Each row was made from one path, in order. Every step used is in the known rows, and no mark comes twice. Write each row's path.
Known rows
bibom/kogiz: [.20,.08,.15,-.02,.19,-.04,-.14,-.23,.21,-.03,.00,-.05,.12,-.03,.06,.15,.01,-.05,.00,.30,.02,.10,-.09,-.09,-.07,-.18,-.07,.23,-.26,.06,.09]
veliza/vuse/sudus: [-.07,.01,.12,.08,-.42,-.44,-.02,.01,-.05,-.21,-.22,.18,.05,.19,-.08,.14,.14,-.06,.23,-.12,.00,-.10,.11,.01,.02,-.05,.16,-.25,.11,-.17,.00]
misaz/veliza/vuse/sudus/bibom/kogiz: [.06,-.01,.21,.21,-.36,-.54,.03,-.29,.01,-.29,-.39,.40,.35,.04,-.23,.00,-.01,-.10,.46,-.05,.05,.00,.26,-.09,-.08,-.34,.12,.05,-.02,-.16,-.09]
lefut/nibe/bibom/sudus/vuse/veliza: [.25,-.16,.03,-.41,.01,-.21,.04,.11,.21,.03,-.18,.26,-.58,-.13,-.01,.11,.07,.02,-.06,-.27,-.03,-.50,-.36,-.23,-.04,.03,.20,.20,-.23,-.46,.11]
misaz/veliza/vuse/sudus: [-.04,-.04,.20,.31,-.44,-.49,.14,-.08,-.19,-.27,-.33,.33,.37,.10,-.24,-.12,.04,-.09,.46,-.20,.05,.03,.32,-.01,.04,-.26,.13,-.14,.24,-.09,-.09]
lefut/sudus/bibom: [.10,-.12,-.14,-.25,-.20,-.10,-.07,-.15,.05,.05,-.18,-.07,-.27,-.28,-.06,.03,-.01,.05,-.05,-.21,.08,-.28,-.09,-.06,-.12,.23,.25,.13,-.29,-.22,-.28]
femu/misaz/veliza/vuse/sudus: [.02,-.06,.14,.20,-.36,-.38,.21,.02,-.25,-.16,-.27,.32,.42,.33,-.23,-.05,.04,-.24,.40,-.15,.20,.25,.13,.11,-.04,-.39,-.01,-.29,.26,.00,-.15]
sudus/lefut/nibe/bibom/kogiz/misaz/veliza: [.15,-.11,.01,-.34,-.02,-.08,.06,-.05,.27,.06,-.30,.12,-.23,-.26,-.03,-.01,.01,.09,.07,.29,.11,-.38,-.15,-.27,.02,-.27,.02,.27,-.12,-.25,.01]
bibom/sudus/lefut: [.07,.04,.42,-.24,-.14,.04,.08,.13,.24,-.02,-.07,.29,.15,-.11,-.12,.03,-.08,-.09,.17,.18,.15,-.51,-.04,-.10,-.12,.10,.01,.14,-.10,-.24,.08]
kogiz/misaz/veliza: [.09,.01,.15,.36,-.07,-.31,.16,-.37,-.15,-.12,-.01,.01,.24,.08,-.06,-.37,-.01,-.05,.22,.14,.13,.05,.15,-.15,.04,-.28,-.02,.21,.06,.17,-.22]
sudus/vuse/veliza/misaz/femu/tuvad: [-.06,.07,.14,.47,-.30,-.32,.00,.14,-.07,-.11,-.25,.25,-.11,.56,-.01,-.16,.21,.23,.21,-.11,.18,.09,.06,-.21,.00,-.25,-.22,.02,-.08,-.26,.17]
nibe/lefut/sudus/vuse/veliza/misaz/femu: [-.14,-.11,.10,.16,-.40,-.25,.08,.09,-.03,.09,-.18,.09,-.23,.01,.20,-.09,.26,.20,-.06,-.27,.11,-.47,-.05,-.18,.05,.12,.05,.11,-.05,-.32,-.03]
vuse/sudus/lefut/nibe/bibom: [.01,-.10,.01,-.58,-.27,-.17,-.07,.17,.25,.06,-.29,.29,-.55,-.27,.12,.17,.16,-.05,.05,-.09,.08,-.53,-.11,-.09,.10,.04,.12,-.07,-.09,-.47,.05]
lefut/nibe/bibom: [.18,-.12,-.29,-.52,.13,-.01,-.01,.04,.15,.10,-.11,-.02,-.65,-.34,.07,.11,-.04,.10,-.13,-.18,-.10,-.22,-.26,-.08,.04,-.03,.15,.05,-.07,-.22,.04]
vuse/sudus/bibom/kogiz/misaz/veliza: [.13,.06,.22,-.07,-.17,-.48,-.14,-.54,.22,-.14,-.20,.30,-.06,-.10,.05,.01,.04,-.19,.21,.13,.13,-.19,.09,-.15,-.07,-.19,.09,.28,-.39,-.20,-.15]
nibe/bibom: [.10,-.11,-.22,-.26,.10,-.08,-.07,-.08,.14,.04,-.15,.20,-.28,-.31,.15,.13,-.05,-.03,-.04,-.13,-.19,-.22,-.12,.05,.02,-.23,.16,.05,-.06,-.05,.01]
tuvad/femu/misaz/veliza/vuse/sudus: [.09,.00,.28,.39,-.27,-.21,.19,.05,-.20,-.14,-.07,.35,.24,.47,-.14,.05,-.07,-.31,.37,-.09,-.02,.31,.19,.16,-.15,-.37,-.01,-.49,.18,.17,-.13]
misaz/veliza/vuse/sudus/lefut/nibe/bibom: [.01,-.14,.07,-.05,-.45,-.45,.15,.05,-.02,-.17,-.50,.42,.05,-.12,-.22,-.03,.04,-.01,.42,-.21,.03,-.24,.17,-.09,.06,-.30,.19,-.11,.22,-.31,-.04]
bibom/kogiz/misaz/veliza/vuse/sudus: [.23,.09,.35,.30,-.11,-.52,-.02,-.53,.06,-.23,-.12,.07,.30,.15,-.03,-.08,.08,-.14,.29,.32,.13,.10,.10,-.20,-.03,-.43,.00,.26,-.16,.11,-.10]
veliza/vuse/sudus/bibom/nibe/lefut: [-.14,.03,.12,-.06,-.35,-.33,-.06,-.13,.21,-.14,-.29,.41,-.10,-.06,-.14,.26,-.03,-.05,.16,-.08,-.05,-.52,-.03,-.05,-.09,.02,.23,-.05,-.05,-.32,-.06]
vuse/sudus/lefut/nibe/bibom/kogiz/misaz/veliza: [.14,-.07,.17,-.38,-.23,-.35,-.04,-.15,.26,-.01,-.31,.29,-.33,-.24,.09,.03,.14,-.09,.20,.12,.16,-.43,-.05,-.21,.08,-.21,.07,.16,-.18,-.36,-.03]
veliza/vuse/sudus/lefut: [-.14,-.01,.18,.01,-.52,-.36,.00,.18,.03,-.16,-.33,.29,.08,.17,-.13,.16,.17,-.02,.24,.01,.09,-.28,.12,-.04,.02,-.07,.12,-.24,.14,-.29,.03]
lefut/nibe/bibom/sudus/vuse: [.27,-.16,.02,-.54,.03,-.07,.10,.08,.22,.04,-.13,.16,-.57,-.28,-.07,.19,-.06,.06,-.09,-.19,-.02,-.55,-.37,-.20,-.04,.09,.18,.20,-.24,-.37,.06]
nibe/lefut/sudus/vuse/veliza/misaz: [-.14,-.17,-.02,.07,-.36,-.23,.08,.10,-.10,.12,-.22,.19,-.21,-.10,.22,-.03,.33,.13,-.21,-.26,.15,-.57,-.18,-.21,.04,.29,.16,.11,-.04,-.35,-.08]
sudus/lefut/nibe/bibom: [.00,-.13,-.15,-.55,-.07,.11,.03,.28,.28,.14,-.27,.13,-.43,-.29,.00,.14,.02,.14,-.06,.06,.04,-.47,-.22,-.15,.03,-.03,.06,.05,-.03,-.37,.09]
misaz/veliza/vuse/sudus/lefut: [-.08,-.07,.24,.24,-.52,-.44,.16,.03,-.12,-.23,-.43,.42,.39,.10,-.26,-.09,.07,-.05,.49,-.10,.10,-.12,.31,-.06,.04,-.25,.09,-.15,.26,-.19,-.06]
bibom/sudus/vuse/veliza/misaz: [.08,.01,.43,.14,-.19,-.36,.10,.02,.06,-.14,-.16,.40,.08,.36,-.02,-.14,.14,-.05,.11,-.13,.23,-.41,-.09,-.27,-.15,.07,.05,.22,-.20,-.32,.14]
kogiz/bibom/nibe/lefut/sudus/vuse: [.09,-.16,.00,-.02,.01,-.12,.22,-.05,.07,.02,-.10,.15,.02,-.21,-.14,.12,-.22,-.16,.08,-.03,-.04,-.55,-.23,-.12,-.05,.49,.15,.33,-.20,-.04,-.25]
lefut/nibe/bibom/kogiz/misaz: [.33,-.06,-.14,-.44,.24,-.12,-.06,-.26,.27,.07,-.06,-.13,-.56,-.30,.14,.10,-.01,.06,-.13,.11,-.04,-.17,-.33,-.21,.00,-.20,.11,.31,-.28,-.10,.03]
tuvad/femu/misaz/veliza/vuse/sudus/bibom/nibe: [.10,.05,.31,.30,-.17,-.16,.16,-.08,.03,-.13,-.14,.48,.11,.39,-.25,.09,-.24,-.33,.41,-.07,.00,.11,.11,.12,-.29,-.36,.04,-.33,.00,.10,-.18]

Write each row's path
[.22,-.05,.07,-.37,.10,-.14,-.01,-.14,.24,-.03,-.12,.33,-.21,-.38,.08,.12,-.15,-.14,.07,-.13,-.14,-.45,-.16,.04,-.08,-.14,.20,.18,-.16,-.12,.05] => nibe/bibom/sudus
[.09,-.07,-.07,-.08,.13,-.08,.17,-.14,.08,.02,-.04,.07,.03,-.35,-.06,.05,-.26,-.21,.14,-.02,-.08,-.40,-.15,-.01,-.05,.42,.15,.28,-.10,.07,-.25] => kogiz/bibom/nibe/lefut/sudus
[.04,-.08,-.01,-.19,-.12,-.09,-.06,-.35,.17,.13,-.04,.02,-.19,-.49,.18,.11,.08,.03,-.21,.15,.04,-.57,-.22,-.17,-.04,.18,.18,.35,-.33,-.17,-.24] => nibe/lefut/sudus/bibom/kogiz/misaz
[.03,-.02,-.05,-.01,.23,-.03,.16,-.12,.12,-.01,.01,.18,.11,-.25,-.06,.08,-.30,-.21,.17,.09,-.13,-.36,-.11,-.02,-.05,.33,.06,.29,-.05,.10,-.14] => kogiz/bibom/nibe/lefut
[-.08,.07,.11,-.32,-.14,-.15,-.13,-.22,.37,.02,-.16,.45,-.39,-.31,.03,.20,-.07,-.14,.05,-.08,.01,-.62,-.10,-.06,-.08,.16,.16,.12,-.29,-.35,-.09] => vuse/sudus/bibom/nibe/lefut
[.18,-.06,.48,-.03,-.16,-.09,.14,.07,.11,-.09,-.04,.28,.12,.12,-.24,.11,-.05,-.06,.05,.00,.11,-.49,-.16,-.19,-.13,.19,.06,.22,-.27,-.24,.04] => bibom/sudus/vuse
[-.10,-.09,.09,.35,-.24,-.38,.04,.12,-.06,-.08,-.29,.29,-.03,.56,.07,-.15,.33,.11,-.03,-.16,.23,-.15,-.06,-.31,-.03,-.03,.00,.09,-.10,-.30,.13] => sudus/vuse/veliza/misaz
[.11,-.10,.14,-.07,-.35,-.48,.08,-.06,.09,-.19,-.50,.40,.11,-.14,-.18,.05,.05,-.03,.42,-.06,.05,-.19,.12,-.14,.02,-.38,.16,.01,.09,-.28,.00] => misaz/veliza/vuse/sudus/lefut/nibe/bibom/kogiz
[.19,.09,.24,.28,-.12,-.43,.16,-.06,-.06,-.27,-.14,.26,.21,.27,-.10,-.17,-.15,-.10,.56,-.03,.09,-.02,.13,-.10,-.10,.04,-.15,.25,-.16,-.08,.03] => kogiz/bibom/sudus/vuse/veliza/misaz/femu/tuvad
[-.11,.29,.00,.43,-.11,-.32,-.11,-.03,-.06,-.12,-.17,.12,-.12,.40,.23,-.38,.18,.17,.38,-.15,.12,.41,.28,-.02,.00,-.46,-.26,-.06,.14,-.07,.23] => vuse/veliza/misaz/femu/tuvad
[-.09,-.23,.03,.04,-.35,-.12,.07,.17,-.05,.15,-.15,.20,-.18,-.16,.10,.10,.30,.06,-.24,-.22,.03,-.59,-.24,-.19,.07,.35,.18,.09,-.09,-.37,-.13] => nibe/lefut/sudus/vuse/veliza
[.07,-.03,.12,-.22,-.34,-.47,-.06,-.11,.22,-.15,-.33,.17,-.20,.03,-.02,.21,.18,-.01,.15,.18,.08,-.38,-.10,-.18,.02,-.25,.17,.00,-.07,-.31,.01] => veliza/vuse/sudus/lefut/nibe/bibom/kogiz/misaz
[.26,.08,.28,.27,.12,-.28,-.01,-.53,.08,-.12,.00,-.05,.28,.06,-.01,-.16,.00,-.09,.16,.41,.12,.16,.04,-.21,-.04,-.40,-.08,.41,-.21,.20,-.08] => bibom/kogiz/misaz/veliza
[.26,-.03,.08,-.03,-.04,-.55,-.08,-.50,.19,-.17,-.28,.29,-.04,-.16,.12,.09,.03,-.16,.22,.12,-.07,-.15,-.02,-.11,.00,-.57,.18,.24,-.18,.01,-.07] => nibe/bibom/kogiz/misaz/veliza/vuse/sudus
[-.05,-.10,.01,-.30,-.44,-.37,-.01,.17,.13,-.11,-.40,.28,-.26,-.02,-.09,.23,.15,.03,.17,-.09,.02,-.42,-.04,-.07,.05,-.09,.21,-.21,.10,-.41,.05] => veliza/vuse/sudus/lefut/nibe/bibom
[-.07,.06,-.02,-.22,.11,.12,-.06,-.21,.41,.09,-.11,.35,-.23,-.35,-.09,.19,-.26,.01,-.07,.09,-.05,-.60,-.20,-.11,-.19,.12,.11,.29,-.29,-.22,-.09] => sudus/bibom/nibe/lefut
[.03,-.18,.03,.15,-.38,-.38,.04,.09,-.15,.01,-.31,.04,-.19,.27,.06,-.16,.34,.13,-.07,-.36,.26,-.26,-.12,-.25,-.03,.18,.19,.08,-.15,-.29,-.12] => lefut/sudus/vuse/veliza/misaz
[.08,.27,.13,.23,-.09,.10,-.04,.02,.01,-.05,.06,-.11,-.13,.05,-.14,-.02,-.21,.23,.45,.07,-.08,.44,.25,.17,.06,-.40,-.38,-.11,.05,.08,.10] => misaz/femu/tuvad
[.05,.00,.09,-.10,-.17,-.12,-.04,-.36,.22,.10,-.01,-.10,-.25,-.37,.14,.06,.01,.11,-.05,.13,.00,-.46,-.09,-.13,-.04,.01,.06,.35,-.34,-.15,-.19] => nibe/lefut/sudus/bibom/kogiz/misaz/femu
[-.04,-.08,-.01,-.38,-.14,.16,.07,.32,.18,.12,-.16,-.01,-.24,-.10,-.09,.05,.05,.16,-.03,.15,.16,-.32,-.14,-.18,.02,.11,-.05,.02,.02,-.33,.08] => sudus/lefut/nibe
[-.08,-.15,-.14,-.27,-.23,.02,-.01,-.07,.08,.17,-.10,.12,-.24,-.54,.10,.15,.05,.06,-.21,-.13,-.03,-.61,-.16,-.05,-.02,.32,.22,.14,-.17,-.28,-.21] => nibe/lefut/sudus/bibom
[-.10,-.02,.03,.19,-.41,-.15,.03,.13,-.10,.09,-.19,.15,-.28,-.09,.13,-.03,.22,.26,.05,-.19,.10,-.31,-.05,-.12,.07,.07,-.05,.04,-.02,-.30,-.03] => nibe/lefut/sudus/vuse/veliza/misaz/femu/tuvad
[.03,-.11,.14,.25,-.41,-.41,.05,.09,-.09,-.02,-.27,-.05,-.24,.37,.03,-.21,.28,.19,.07,-.38,.25,-.16,-.01,-.22,-.02,.02,.07,.08,-.15,-.27,-.07] => lefut/sudus/vuse/veliza/misaz/femu
[-.03,-.05,.12,.40,-.28,-.33,.20,-.06,-.21,-.23,-.28,.22,.49,.13,-.31,-.15,-.05,.02,.39,-.11,.01,.14,.28,-.04,-.01,-.30,.09,-.07,.28,.02,-.08] => misaz/veliza/vuse
[.20,-.10,-.02,-.40,-.01,-.29,.05,.05,.18,-.01,-.25,.26,-.60,-.07,.11,-.03,.09,.09,-.03,-.30,.08,-.46,-.28,-.27,-.06,-.02,.19,.21,-.18,-.44,.16] => lefut/nibe/bibom/sudus/vuse/veliza/misaz
[.04,-.05,.09,-.31,-.34,-.39,-.08,.07,.24,-.12,-.40,.26,-.20,-.04,-.05,.32,.16,.00,.18,.06,.02,-.36,-.08,-.12,.00,-.21,.18,-.09,-.04,-.38,.10] => veliza/vuse/sudus/lefut/nibe/bibom/kogiz
[-.03,-.09,.18,.08,-.49,-.41,.19,.08,-.09,-.20,-.41,.32,.19,.06,-.29,-.09,.07,.01,.44,-.14,.12,-.13,.24,-.11,.05,-.18,.11,-.14,.26,-.27,-.05] => misaz/veliza/vuse/sudus/lefut/nibe
[.18,.08,.03,-.34,-.02,.06,-.05,.01,.35,.08,-.18,-.01,-.47,-.22,-.03,.10,-.05,.23,.18,.38,.06,-.19,-.14,-.18,.05,-.39,-.20,.19,-.17,-.22,.11] => sudus/lefut/nibe/bibom/kogiz/misaz/femu/tuvad
[.34,.15,.01,-.05,.19,-.15,-.17,-.44,.28,-.04,-.06,.02,-.30,-.25,.15,.12,-.14,.04,.19,.30,-.16,.09,-.09,-.01,.01,-.66,-.13,.27,-.28,.13,.03] => nibe/bibom/kogiz/misaz/femu/tuvad
